In the rows, zero is written as 128.
Known rows, with every step that occurs
s, m, b, q: [139 122 117 149 109 143  77 146 109 130 146 141 143 171  94 149 115 146
 151 121 124 186]
x, v: [113 145 160 113 119 133 141 105 131 126 145 150 100 151 130 142 127 103
 141 136 114 147]
x, v, m, b, q: [ 94 134 173 142 114 151  80  90 140 121 154 160 134 220  97 137 116 120
 137 159 115 217]
q, b, v: [ 85  97 144 161 153 108 109  87 157 133 136 101 141 152 122 104 179 112
 125 137 141 166]
x, q, s, b, v, m: [117 134 150 168 184 138 102 116 134  93 108 132 201 170 159 114 104 131
 149 142 113 189]
x, q, s: [156 145 120 147 168 149 128 141 107 110  76 154 146 128 175 134  81 141
 126 110 132 145]
q, s: [146 132 122 123 141 126 118 124 109 121 115 160 144 131 153 150 116 134
 127 129 124 106]
m, b, q, s: [120 139 111 148 145 147  76 124 129 135 116 181 149 169 125 152  89 136
 104 114 128 146]
b, q, s: [139 142 125 130 138 131 108 152 140 133 111 156 146 120 135 133  83 137
 123 108 123 115]
v, q, s: [170 150 105 145 171 135 105  85 115 113 106 129 172 118 172 154 105 146
 118 123 138 112]
m, b, v, x, q: [ 74 129 111 188 220 154  90  77 133 114 117 130 166 225 137 113  68 120
  98 112 124 252]
s, b, v: [ 81 133 139 145 151 117 119 117 165 128 160 116 147 138 111 108 141 105
 138 120 110 142]
x, v, q: [138 166 147 135 146 138 127  78 137 123 138 122 128 144 148 149 116 112
 136 139 128 153]
b, q, s, x, v: [120 153 119 158 120 121 107 143 145 139 115 179 124 125 136 168  52 105
 156  89  96 146]
s, m, b: [149 111 115 147 104 142  88 113  78 117 142 150 140 186 110 165 142 146
 149 145 127 177]
v, x, b, q, s, m: [167  91 115 142 147 127  90 161 110  85  94 178 174 162 110 146  77 120
 153  99  92 172]
x, b, q, s: [133 111 146 130 140 135 107 167 145 113  91 180 139 132 122 119  95 109
 127 102 104 121]
s, b, x: [ 78 132  79 153 114 118 104 156 152 142 125 142 174 151 121 131 126 134
 127  94 121 121]
v, q, b: [149 115 102 182 152 124 102  76 139 125 118  96 166 112 132 147 173 146
 124 143 169 145]
v, m: [138 110 149 130 120 126 107 108 117 110 125 118 153 159 131 125 146 140
 143 162 125 157]
q, b: [128  95 122 159 126 118 113 110 134 130 119 125 138 121 115 133 184 132
 128 141 157 140]
b, x, v: [ 66 148 129 128 111 124 115 117 137 140 131 149 136 193 140 133 103 106
 124 105 107 152]
q, b, v, x: [ 77  89 116 173 184 105 102  70 158 123 126 109 170 171 117 118 152 108
 111 126 138 198]

Rows
[ 92 131 108 181 227 151  80  70 114 101  92 162 187 221 164 133  54 123
  92 112 120 230] => m, b, v, x, q, s
[ 69 125 148 148 159 137  87  76 134 135 155 134 138 206 122 115 128 111
 104 135 121 181] => m, b, v
[140  97 117 171 135 119 107 139 108 111  71 188 137 135 144 160  90 106
 141 107 102 131] => q, s, x, b
[136 131 137 164 144 128 115  55 140 126 131 123 139 138 131 155 171 120
 132 151 156 167] => x, v, q, b
[122  92 121 139 159 128 124 121 131  97  97 156 144 167 108 125 109 100
 117 118 109 169] => v, x, b
[113 144 111 145 128 129 117 176 177 139 144 135 148  98  85 119 116 129
 150 100 122 127] => s, b, q
[ 80 131 158 129 103 121  97  99 129 125 129 142 165 225 143 127 122 121
 138 141 103 180] => b, x, v, m
[140 134 107 136 139 126 118 138 121 118 122 169 157 113 130 161 125 134
 135 122 125  95] => q, s, b
[169 136 129 142 168 121  86  81 105 107 124 102 188 156 174 144 114 138
 153 128 115 152] => b, v, q, s, m
[181 151 127 148 131 151  75  52  68 104 132 179 156 198 157 204 118 138
 146 151 122 176] => x, v, q, s, m, b
[ 99  98 139 172 160 108  95 118 136 112  90 168 144 161 148 132  85  84
 137 101  86 156] => q, s, x, b, v
[107 111 141 152 131 131  78  95 102 123 160 126 147 214 122 136 142 123
 140 138 113 201] => s, m, b, v
[113  95 165 192 175 124  99  83 147 101 108  84 178 180 146  90 160 133
 140 159 145 234] => x, q, b, v, m
[212 135 101 141 136 128  95 105  81 103 110 130 178 124 168 172 117 160
 156 131 130 126] => v, q, s, m
[ 82 121 123 139 188 116 113  88 153 120 133 112 162 178 135 111  97 105
 114 117 108 185] => b, v, x
[163 111 111 140 117 141  73 106  59 109 125 180 153 187 138 179 126 149
 146 140 124 151] => q, s, m, b
[148 170 121 142 155 139 111  80 130 115 134 166 164 131 152 177 118 120
 140 136 124 120] => x, v, q, s, b
[153 131  88 165 131 135  93 171  80 110  72 148 192 173 181 150  69 162
 150  89 118 165] => b, x, q, s, m
[104 134 116 140  99 138  65  96  68 120 126 202 161 245 150 186 108 128
 138 118 105 176] => q, s, m, b, x, v
[119 133  81 193 126 132  60 129 124 147 105 185 152 154 123 176  59 136
 126  88 121 165] => m, b, q, s, x
[112 146 133 150 182 124 105  74 157 126 145  83 163 147 153 106 117 120
 121 125 125 159] => b, v, q
[110 139 113 159 224 135 112 105 129 101  90 135 181 174 177 122  43 117
 113  98 112 202] => b, v, x, q, s
[ 83  98 178 134 164 122 122 117 152 112 125 132 126 177 120  86 129  82
 125 129  95 162] => x, b, v
[128 102 112 142 174 132 103 146 146  98  82 184 163 156 115 129  62 105
 113  99  99 155] => v, x, b, q, s
[ 96 143 124 173 182 142  77  40 143 131 147 106 164 195 142 123 121 119
 100 135 133 186] => m, b, v, q
